Each row was made from one small tree. The marks that hang from a mark follow it in brackets, in alphabetical order. Every link used is in the known rows. Write each row's tree.
Known rows:
F[K[P] T[N[H]]]:  17   8  -4  14   0  23  -1  -1  -9  13  -1   7  -9  12   8  -3 -21  -5  21   9   1 -27  -4  11   0
T[N Q]:  14  12  -4  25   3 -22  -3   0  -6   9   7  -3   2   9   0  -7 -12  -9   3  -3   5  -3  -3   4 -27
V[X]:  13  10  -5  19   9 -21  -3   5   0  11  -9  -4   5  -3   2   0 -13  -6  10 -22   3 -14 -10   7  -2
V[K[F[H T]]]:  20  17  -6  14  -2  19   1   6  -5  -6 -21   0  -5   4  16  10 -16  -7  12   7   8 -14  -8  10   6
F[H]:  18  12  -4  21  -2   0   2  -1 -10  -5 -13  -3  -1  -6   7   2  -9  -8   9  -4   6 -11  -6   6  -3
R[N[H]]:  10   6  -5  25  -1  -5 -13  -8 -10  16 -11  -8  -2   8   3  -3 -13  -5  10 -15  -3 -30 -11   6   1
P[K]:  16  17  -5  24   5 -23   0  -7  -8   0 -14  -5   2   8   2   6 -13 -10  -6  -8   2 -17  -4  -2  -2
R[N]:  11   6  -3  21   3 -18 -12  -4  -7  14 -14  -8   3   0   5   0 -11  -8   9 -14  -1 -18  -6   8  -2
F[H K T[Q]]:  20  21  -5  23  -3  17   1   5  -9  -7  -9  -5  -6  -6  14  12 -16  -9  14   1  12 -11  -7  11 -18
H[N]:  14   8  -5  22   3 -19  -7   2  -1   9 -10   6   3   2  10  -2 -11  -7  10 -12   0 -12  -5   1  -6
K[F P]:  18   2  -3   6   2 -11   4   6  -2  12 -15  -3   2  18   6   1 -12  -6  20  10  -4 -13   9   7   2
P[K[F[H T]]]:  20  22  -4  20  -1   6  -2   8  -5 -12 -16  -5  -4  16  15  17 -14 -10   4  10   9 -16  -1   1   4
K[F[H T] P]:  21   8  -3   6  -2  18   3   9  -5   2 -16  -3  -3  15  16  11 -14  -7  18  21   4 -13   8  10   5
N[H]:  16   9  -7  27   0   0   0  -6 -11  10 -10  -4  -2   9   1  -1 -13  -4  10  -9   0 -26 -12   4  -2
T[F[H K] N Q]:  15  27  -1  19  -6   2  -6   9  -7  -6  -3   2  -4 -13   4 -12 -11  -6   9  -1  13  -3  -3   5 -34
Q[T[F[H K] N]]:  15  21   3  29   0  19  -3   9  -8  -5  -8   7  -1 -22   6  -3 -13  -6  15  -7  12  -5   0   5 -12
F[H K]:  19  16  -3  17  -3  10   2   2 -10 -10 -15   0  -4 -14   9   0 -10  -7  23  -7   8 -12  -8   8  -2
X[V[K]]:  21  19  -5  21   5 -12   8 -16 -14  -4 -22   0  -6  -7   3   0 -11  -5   1 -12  -1 -16  -8   9   1
T[F[H] N Q]:  14  23  -3  21  -6  -8  -5   6  -8  -1  -2  -2   1  -4   1 -10  -9  -7  -4   2  12   0  -2   3 -36
Q[T[F[H]]]:  17  17   2  33   0  12   0   3 -10   0 -19  -3   3 -17   6   9 -11  -7   1  -7  10  -8   0   4  -8
Q[T[F N]]:  14  15   2  34   8  -6  -4   4  -8  12  -4   4   7  -9   0  -2 -14  -7   1  -9   6  -6   2   1 -14
P[K[F[T]]]:  19  19  -5  24   6 -10  -1   7  -3   1 -15  -7   0  22  11  17 -17 -11   2   5   3 -19   0   1   3
K[F[T] P]:  20   5  -4   9   4   2   3   9  -2  15 -16  -4   0  20  12  11 -17  -7  18  15  -1 -16   8  10   4
P[K[F[T[N Q]]]]:  17  21  -4  25   3 -17  -7  10  -2   1   4  -6   0  31   8   7 -17 -12  -3  11   8  -9   1   1 -20

Write each row's tree:
 13  21  -3  25   1 -24  -6   4  -5  12  -1  -3   4   1  -2 -10 -12  -7  -5  -3   7  -4  -1   2 -37
T[F N Q]
 16   9  -6  -1   8   0  -2  10   5  15 -18  -1   0  14  12   9 -22  -3  14   0   1 -19  -4  13  11
V[K[F[T] P] X]
 21  11  -3   8  -2  26   5   1  -9  -1 -17   1  -8  -5  15  10 -16  -7  21  10   6 -17   0  13   3
F[H K[P] T]
 18   5  -2   3  -4   5   3   7  -5  -1 -16  -3  -1  12  10   2  -9  -5  21  16   1  -9   8   8   3
K[F[H] P]
 24  21  -5  19   6   2   7  -1 -10  -4 -23  -1  -8   6  12   8 -15  -5   9   0   0 -18  -3  13   5
X[V[K[F[T]]]]
 20  12  -6   6   4  -8  11 -19 -15   2 -24   0  -6   1   4   0 -13  -2   3   0  -5 -17   1  12   4
X[V[K[P]]]
 24  14  -4   7   5   6  10  -5  -9   3 -25   0  -8  14  12   9 -17  -3  10  13  -3 -20   5  15   8
X[V[K[F[T] P]]]
 20   8  -4  12   2  -3   2   8  -2  16  -9 -10   0  27  10  13 -17  -8  11  18   2 -12   8  11 -14
K[F[T[Q]] P]
 17  18  -2   4  -5  13   2   4  -8  -1 -24   2  -3 -15   8  -3 -12  -4  15   5   5 -14   3   9  -9
T[F[H K[P]]]
 19   5  -3   9   4   0  -1  10  -1  14  -2   3  -1  22  11   1 -17  -7  18  18   0 -11   9   9  -2
K[F[T[N]] P]
 20  10  -3  11   4  11   5   0  -6  11 -16   1  -4   1  12   9 -19  -7  20   5   1 -21   2  12   2
F[K[P] T]
 17  11  -5  26   2  11  -5  10  -5  11   1   3  -5  25   8  -1 -16  -5  18   7   3 -23  -7   5  -2
K[F[T[N[H]]]]
 17  19  -4  24   5 -12  -5   9  -2  -1  -2   0  -1  25   9   7 -17 -11   3   8   5 -14   1   0  -2
P[K[F[T[N]]]]
 15  19   3  33   7   4  -4   7  -7   7  -7   7   3 -17   2  -3 -15  -7  14 -11   8  -8   0   4 -14
Q[T[F[K] N]]
 18  15  -5  20  -4   5  -9  17   1  -3  -6   0  -2  16  21  10 -13  -9  13   8   9  -7  -1   5 -18
K[F[H[N] T[Q]]]
 18   6  -4   5  -3  13  -6  15   0   3 -14   7  -3  17  23   8 -14  -7  19  18   4 -12   7   7   4
K[F[H[N] T] P]
 16  14  -4  28   4 -10  -4   3  -6  11   7  -3   0  12   6   2 -16 -10   1   2   7  -8  -3   7 -25
F[T[N Q]]
 18  20  -2  22  -3  16  -3   7  -8  -7   4   1  -6  -3  11   2 -15 -10  14   5  13  -6  -7  10 -22
F[H K T[N Q]]
 21  18  -5  15   4 -10   8  -4 -10  -5 -23  -1  -5   4   6  -1 -10  -3  12  -5  -2 -15  -3   9   4
X[V[K[F]]]
 19   9  -2   4  -4  14   4  -1  -9  -5 -17   1  -5  -8  10   0 -11  -6  22   5   3 -12   1  11   2
F[H K[P]]
 14   6   0  38   4  10  -3  -6 -12  11   5   2   2   7   0  -2 -15  -6  11 -10   3 -18  -7   2  -2
Q[T[N[H]]]
 17   8  -3   2  -4  10  -4   5  -4  -2 -15  11  -4  -5  16  -3 -11  -6  24   2   3 -11   2   7   0
F[H[N] K[P]]
 14  19  -4  18  -4  -5  -9   8  -3   0 -18   7   1 -10  12  -4  -9  -6   2  -7   8  -8  -4   0 -14
T[F[H[N]]]
 17   4  -4   1  -6   2  -6  12   0   1 -14   7   0  15  17  -2  -9  -6  22  13   1  -8   7   3   2
K[F[H[N]] P]
 17  15  -5  24  -3   4  -8   7  -4   0  -4   1  -2   5  19  10 -13 -11   3   1  10  -8  -5   5 -20
F[H[N] T[Q]]
 13  14  -8   3  -1  -6 -13  17   8  -4 -15   9   2   1  17  -4 -12  -4  18 -14   7 -10 -13   6   6
V[K[F[H[N]]] X]
 15  24  -2  17  -4   6  -4  10  -7  -8 -11   8  -3 -19   5 -13 -11  -5  15  -3  11  -7  -4   5 -17
T[F[H K] N]
 17  14  -3  24  -1  11  -3   4  -9  -2   0   4  -4  -1  11   2 -13  -9   7   5  10  -9  -5   7  -6
F[H T[N]]
 16  20   1  28   0  18  -8  11  -5  -4 -19  11   1 -24  15   5 -12  -7  17 -13  11  -7  -2   3  -8
Q[T[F[H[N] K]]]
 17  15   3  17  -1  25   3   3 -10   1 -22   1  -1 -18   8   7 -14  -5  15   2   8 -10   7   8  -4
Q[T[F[H K[P]]]]
 15  15  -6  13   9  -4  -4  13   5  10 -16  -1   1   6  12   9 -20  -5  13 -11   5 -18 -12  11   8
V[K[F[T]] X]
 17  13  -6  28  -2   6  -7  10  -5  12   8  -3  -4  31   6   0 -17  -7  12  10   6 -18  -6   5 -20
K[F[T[N[H] Q]]]
